What can hang from each mark:
Z: D
V: D
D: Q W X Z
W: A D
Y: A
A: X Y
Q: A D

Every row comes from one small tree of marks. The marks that hang from a mark follow it in brackets, in alphabetical order. Every link used is in the known rows. Which tree was each row made from?
Known rows:
W[A[X Y] D[Z]]: [ -7  -5  44 -39   2 -12  17  25   9  12  -4  -6  41 -34  19   2   0   2
  25]
W[A[X Y]]: [-22  16  29 -44  14  -1   4  10  12   9  14  -8  38  -7  11  14 -13  -8
  10]
Z[D[Q[A] X]]: [  3 -16  78  -7  25  -9 -14  13   9  32 -19   9  30   9  20  -1   5 -17
 -13]
V[D[Q Z]]: [  1 -22  51  24   7  -2  13  42   1  28 -15  28  29  14  33  -8 -12  12
   6]
D[Z]: [ -3 -30  16  12  -9  -1  14  33   0  25   1   6  28   0  17   0   2   1
  -6]
D[Q W X Z]: [  7 -53  69   9  30  -9  58  38  29  39 -49  23  17  35  41 -23   3  24
  -2]
Z[D[Q X]]: [  2 -23  55  -3  17 -12   3  22   7  42 -23  15  29  21  14 -18  -8 -14
  -6]
Q[A[X] D[Z]]: [  7  -6  70  -9  -3 -12 -27  19  20  12  -3  -7  43  -9  28   8   7  -8
  15]
Q[A[X] D[W Z]]: [ 12 -11  90 -10  10 -28 -10  18  30  22 -17  -9  33   7  38   7   6   6
  24]
Z[D[Q[A] W X]]: [  7 -22  98  -7  39 -25   3  12  19  41 -33   5  19  25  31  -1   4  -2
  -3]
W[A D[X Z]]: [ 14 -49  40 -11  16   3  13  29   7  17 -22  -7  10 -18  18 -12  21  16
   9]
Z[D[Q W[A] X]]: [  7 -34  77  -7  47  -6  18  19  10  41 -30   6   1  25  26 -10  -9  14
  -2]
Q[A[X Y] D[Z]]: [ -3  16  76 -30  -6 -27 -16  11  31  10  -3  -6  58  -8  28  12  -2 -15
  20]
Q[A D[W Z]]: [ 18 -21  78   7  10 -23 -10  20  21  28 -13 -14  19  17  29  18   3   6
   9]
V[D[W[A[X]] Z]]: [ -3 -14  68  -3  23 -15   6  24  11  12 -14   9  16  -4  50  -8   2  38
  35]
D[Q W[A[Y]] X Z]: [ -2 -37  77 -16  43  -3  67  29  34  29 -42  18  12  24  42 -10  -7  30
  -2]
D[Q[A[Y]] X Z]: [ -6 -20  78 -16  21  -5  35  23  34  18 -31  20  41   8  35  -2   8   0
 -13]
Z[D]: [ -5  -4  24   0  -8 -19 -24  15 -12  36  14  -4  30   2   1   5 -11 -23
  -1]
Y[A[X]]: [-15 -13  31  -3   2   7 -10  20   3  -6  13 -14  19 -12  12  -4   4 -20
  -7]
D[W X Z]: [  4 -46  52   3  16 -22  36  26  28  30 -36   9  16  23  36 -20  15  22
   9]

Write each row's tree:
[ -3 -13  60 -33  16   1  39  38  11  21 -17   8  42 -23  24  -1 -12   4
  15] => W[A[X Y] D[Q Z]]
[  6 -29  76  -2  31 -27  19  20  16  51 -36  13  19  37  25 -18 -10   0
   3] => Z[D[Q W X]]
[  1  -1  76 -30  15 -24  15  17  32  20 -14  -8  30   8  34   4 -16  15
  31] => Q[D[W[A[X Y]] Z]]
[-12  10  56 -22  20  -1  10  18  13  23   3   1  41  17  11  29 -15 -22
 -16] => D[Q[A[Y]]]
[  5 -52  53  -2  32  -1  35  24  22  21 -30   2  -2  12  37 -12  16  36
   2] => D[W[A] X Z]
[  6  -5  80 -22   4 -26 -10   7  40  14 -22  -5  41   9  27   3   9  -8
  10] => Q[A[Y] D[X Z]]
[  4 -34  62  -6  40  -9  39  27  27  41 -39   8  15  50  25 -13  -6   8
  -1] => D[Q W X]
[-16  -8  57 -29  18 -16  39  20  24  16 -10   2  29  -5  38   2  -6  22
  18] => D[W[A[X Y]] Z]
[  0  -6  50  -2  33 -10 -12  15   0  20   1  -9  -1  23  25  14 -10  23
  21] => V[D[W[A]]]
[ 17 -27  73  -2   7 -12 -21  15  29  16 -21  -6  27   8  27  -2  19  -1
   5] => Q[A D[X Z]]
[ -3  -3  78 -12  47  -3  10  25  11  22 -17   9  15  23  39   0 -18  25
  26] => V[D[Q W[A[X]]]]
[  7 -23  74 -13  12  -3  13  39   9  22 -21   6  45 -24  28   3  11  -4
   8] => W[D[Q[A[X]] Z]]
[ -4  10 110 -25  47 -35  10   6  39  25 -37  12  29  42  42   3  -3   8
  20] => V[D[Q[A[Y]] W X]]
[ 11 -30  33 -26  26   2  -6  19   4  17 -12 -20   8  -2   3   0  12   1
  11] => W[A D[X]]
[-16  17  64 -41  18 -34   1   2  11  28   2  -7  31  -2  22   7 -18  -2
  23] => Z[D[W[A[X Y]]]]
[ 17 -44  78  -5  23  -2  19  35  17  25 -39   8  29  -7  28  -7  22   1
  -2] => W[D[Q[A] X Z]]
[-11   0  93 -18  34 -17  39  28  24  20 -27  24  30   9  54  -6 -18  33
  30] => V[D[Q W[A[X Y]] Z]]
[ 15 -14  51  -8  29  -4 -13  16   9  30   1 -28  -1  32   9  22 -20   7
  12] => Q[D[W[A]]]
